Each row was made from one path, in order. Every step used is in the known rows, and no mark comes twice. Write each row's path.
Known rows
visir > boni > bafu > fita: [-1.51  1.25  0.80 -1.03  4.86 -0.22  2.41 -2.65  0.78 -2.38 -2.82 -1.57
 -1.35  0.54 -3.92 -2.86  1.61  1.69  0.51 -3.31]
luzir > soga > boni > bafu > fita > visir > mabur: [-3.58 -3.98  0.06 -1.34 -0.79 -1.45  7.10  4.80  0.73  3.93  1.60 -2.60
 -3.70  1.08 -2.44  2.86  2.48 -6.42 -0.95 -4.89]
boni > bafu > fita: [-2.94  1.38  1.42 -3.27  2.40 -1.08  3.84 -1.90 -1.14 -1.19 -2.19 -4.39
  1.50  0.72 -3.96 -2.21  0.12 -0.61 -1.05 -3.64]
soga > boni > bafu > fita > zazone: [-6.24 -1.56 -0.25 -2.03  2.47 -0.63  4.38  4.52 -1.10 -4.12 -0.18 -1.71
  0.71  1.45 -2.30 -1.13  2.72 -2.05 -0.88 -6.17]
luzir > soga > boni > bafu > fita: [-4.79 -1.85  0.62 -4.34  1.76  1.73  4.58  2.67  0.35 -0.47  0.84 -4.36
 -5.61 -2.72 -3.10 -0.30  1.78 -2.99 -2.64 -4.98]
fita > zazone: [-1.10 -0.84 -0.02  1.71 -0.02 -2.53  1.90  2.85 -0.33 -2.85 -0.33  0.79
  4.02  2.23 -0.22 -0.71  2.03  0.11 -0.38 -0.14]
soga > mabur > visir > boni: [ 1.76 -1.46  0.37  1.09  2.78  0.47 -0.68 -2.34  2.20  3.33 -0.63  0.75
 -3.28  2.20 -1.90 -2.24 -1.01  2.04 -0.06  3.37]
luzir > soga > boni > bafu: [-3.08 -4.55  1.73 -3.59 -0.52  2.40  1.98  2.60  2.44  0.97  2.00 -2.28
 -7.90 -3.64 -3.57 -0.42  2.16 -0.92 -3.06 -3.02]
soga > boni: [-0.57 -2.94 -0.31 -0.82  0.74  1.41  2.39  3.91  3.00  0.70  2.92 -2.67
 -2.16 -0.08 -2.40 -0.12  1.41  0.66 -2.12  0.49]
zazone > fita > visir > mabur > soga > boni > bafu: [-0.62 -4.26 -1.79 -0.94 -0.72  0.93  6.64  1.88 -0.57  3.70  3.43 -1.70
 -4.74  1.86 -1.72  4.51  5.48 -3.47  0.05 -4.54]
visir > boni > bafu: [ 0.27 -1.41  1.63 -0.17  2.59  0.52 -0.13 -2.84  2.85 -0.96 -1.81  0.35
 -3.65 -0.51 -4.43 -2.91  1.93  3.84 -0.01 -1.40]
visir > boni > bafu > fita > zazone: [-3.41  0.97  0.18  0.82  4.34 -2.06  2.36  0.17 -0.76 -5.58 -3.45  1.53
  1.50  2.03 -1.88 -2.63  3.08  0.64  1.29 -5.03]
soga > boni > bafu: [-2.59 -3.83  1.35 -3.09  0.43  1.90  1.83  1.69  2.66  0.49  1.38 -3.01
 -4.33 -1.13 -4.78 -1.49  1.55  1.18 -2.29 -2.50]
luzir > soga: [ 0.45 -0.94  1.14 -0.70 -0.78 -0.31  1.99  1.16  1.02  0.84  0.64 -1.77
 -2.24 -1.61 -0.94  0.19  1.25 -0.91 -2.13  1.09]
mabur > visir > boni > bafu > fita > zazone: [-4.16  0.67 -1.58  1.11  5.38 -1.63  1.16 -0.37 -1.14 -2.90 -2.72  1.54
  0.20  2.43 -0.87 -4.67  2.84 -0.50  1.19 -3.56]
luzir > soga > boni > bafu > fita > visir: [-5.23 -3.39 -0.25 -2.56  0.26  0.15  5.44  5.67  0.69  1.14  1.14 -1.92
 -2.55  0.55 -2.04  1.08  2.25 -5.11 -1.84 -6.01]
visir > mabur > soga > boni > bafu > fita: [-2.90  0.11 -1.53 -3.68  2.18 -0.23  6.74 -0.41 -0.19  4.13  1.76 -5.25
 -6.87 -1.59 -2.47  2.70  0.56 -3.55 -0.99 -3.52]
boni > bafu: [-1.15 -1.34  2.41 -2.43  0.15 -0.30  1.29 -2.12  1.09  0.26 -1.25 -2.43
 -0.88 -0.38 -4.47 -2.28  0.70  1.53 -1.58 -1.51]
mabur > soga > boni > bafu: [-2.86 -1.97 -0.74 -4.19  0.91  1.99  2.65  0.30  1.95  2.79  2.25 -2.53
 -7.99 -3.11 -2.35  0.88  0.82 -0.05 -2.11 -2.57]
boni > soga > mabur: [ 1.44  1.31  0.65 -3.58 -3.02 -1.28 -0.02 -0.83  2.96  1.92  1.01 -3.57
  1.22  2.45 -3.83  2.50 -0.74  1.02 -2.72  1.73]
soga > mabur > bafu > fita: [-0.36  0.82  4.37 -1.93  2.08  0.63  4.20 -0.98 -1.66 -0.53 -1.18 -2.57
  2.67  2.11 -5.23 -0.33 -3.91 -1.58 -1.13 -0.47]

Which path is each row?
[ 2.21  0.91 -1.02 -0.10 -0.23 -2.29  4.29 -1.87  0.48  5.48  1.60 -2.63
 -3.55 -0.81 -0.27  3.09  0.22 -1.31 -0.45  2.55]
visir > mabur > soga
[-0.38  1.95  1.50 -2.52 -1.91 -1.37  2.93  2.11  1.07  0.97  0.74 -1.58
  6.33  5.61 -4.70  3.45 -2.16 -3.47 -1.67 -1.26]
boni > soga > mabur > bafu > fita > visir
[-0.91  0.62  2.31  2.25  1.79 -2.78  5.44  2.36 -2.64 -2.51 -0.56 -0.40
  4.68  2.66 -2.73  0.44  0.45 -3.54  0.58 -1.33]
visir > mabur > bafu > fita > zazone
[-3.46 -0.13  0.46 -1.53  0.77 -2.61  4.76  1.02 -0.67  0.35 -1.83 -1.96
  4.50  4.01 -2.84 -0.80  0.72 -2.70 -0.23 -4.53]
boni > bafu > fita > visir
[ 1.38  3.44  1.96 -2.13  2.03  1.15  0.56 -1.48  2.47 -1.85 -0.32 -1.40
  0.39  2.22 -5.67  1.25 -1.22  0.81 -1.03 -0.24]
visir > boni > soga > mabur > bafu > fita
[ 0.09 -1.16  3.28  1.51  2.07  0.42  3.86  2.35  0.30  0.31 -0.99  3.18
 -0.51  2.49 -2.74  1.60 -1.44 -3.40  0.33 -1.67]
luzir > soga > mabur > bafu > fita > visir > boni
[ 1.45 -2.24 -0.49  1.77 -0.47 -0.31  4.19  2.60 -1.25 -1.61  0.97 -0.53
  5.68  5.49 -0.82  0.83  4.79 -0.98  0.10 -1.54]
zazone > fita > visir
[ 3.14 -2.91 -0.22  3.10 -1.40 -1.94  5.67  1.72 -1.27  1.16  1.47 -1.29
  4.55  5.98 -1.39  2.41  5.01 -2.32  0.85 -0.55]
zazone > fita > visir > mabur
[-0.29 -2.46  1.98 -1.02  2.47  1.16 -1.24 -4.52  1.94  3.29 -1.95  0.47
 -5.40  1.14 -4.35 -3.66 -0.86  2.40 -0.19  0.28]
soga > mabur > visir > boni > bafu
[ 0.84  2.61 -0.82  0.77  1.38 -0.48  1.12  2.68  3.70 -1.78  0.95  1.09
  4.08  4.07 -3.70  1.35  1.94 -0.93 -0.04 -1.30]
mabur > bafu > fita > visir > boni > soga
[-1.74 -0.90  0.61 -0.17 -0.13 -4.06  6.28  0.39 -0.58  3.11 -1.27 -2.73
  3.41  4.48 -3.43  0.98  0.86 -4.05  0.51 -3.41]
boni > bafu > fita > visir > mabur
[-0.54  1.56  2.62 -0.97  3.16  0.57  3.89  0.28 -1.03 -2.09 -0.25 -2.74
  3.18  0.74 -4.29 -1.76 -1.39 -1.29 -1.06 -0.70]
mabur > bafu > fita
[ 0.07  0.88 -1.80  2.83  3.57 -2.38  3.85  2.56  1.45 -0.78 -1.22  1.17
  4.06  4.86 -0.49 -0.11  1.98 -0.80  1.40 -1.19]
bafu > fita > visir > boni
[-0.52  2.98  1.48 -0.18  1.79 -0.76  0.66  1.39  0.91 -5.00 -0.96  1.76
  3.18  3.73 -3.72  1.42  0.37 -0.08 -0.01 -1.75]
visir > boni > soga > mabur > bafu > fita > zazone
[ 2.91  1.36  0.18 -1.37 -0.58 -0.40 -1.47 -1.49  4.86  0.66  0.23 -0.70
 -1.62  2.19 -3.69  1.90  0.70  3.19 -1.41  2.15]
visir > boni > soga > mabur
[-2.08  0.35  1.20 -1.83  4.77  0.29  1.37 -4.55 -0.34  1.84 -2.97 -1.38
 -3.21  2.28 -3.79 -3.47 -1.29  0.18  0.17 -1.76]
soga > mabur > visir > boni > bafu > fita
[-0.70 -0.87 -2.31 -2.00  1.17  1.49  3.33  2.65  2.17  3.09  3.62 -2.29
 -5.77 -2.12 -0.14  2.08  0.68 -0.34 -2.05  0.45]
mabur > soga > boni
[-4.63  0.80 -1.72 -4.99  3.09  1.36  5.30  0.47 -0.12  1.44  1.43 -4.51
 -5.57 -2.11 -2.00  1.08  0.39 -2.26 -1.56 -4.61]
mabur > soga > boni > bafu > fita
[ 3.70 -1.07  1.74  0.68 -1.02  2.20  0.34  0.76  2.15 -2.25  1.46  2.24
  2.62  5.79 -5.00  2.87  3.45  0.96 -0.02 -1.11]
zazone > fita > visir > boni > soga > mabur > bafu
[-4.85  0.77  0.83 -1.16  2.03 -2.91  3.88  0.98 -2.78 -4.26 -2.83 -1.29
  4.33  2.20 -2.03 -2.05  1.63 -1.60 -0.07 -5.20]
boni > bafu > fita > zazone
[-1.62 -4.04 -1.38 -1.25 -1.52 -1.02  5.04  2.56  2.48  7.12  3.07 -0.82
 -5.99  0.41 -1.90  4.13  1.50 -3.55 -0.46 -2.27]
fita > visir > mabur > soga > boni > bafu
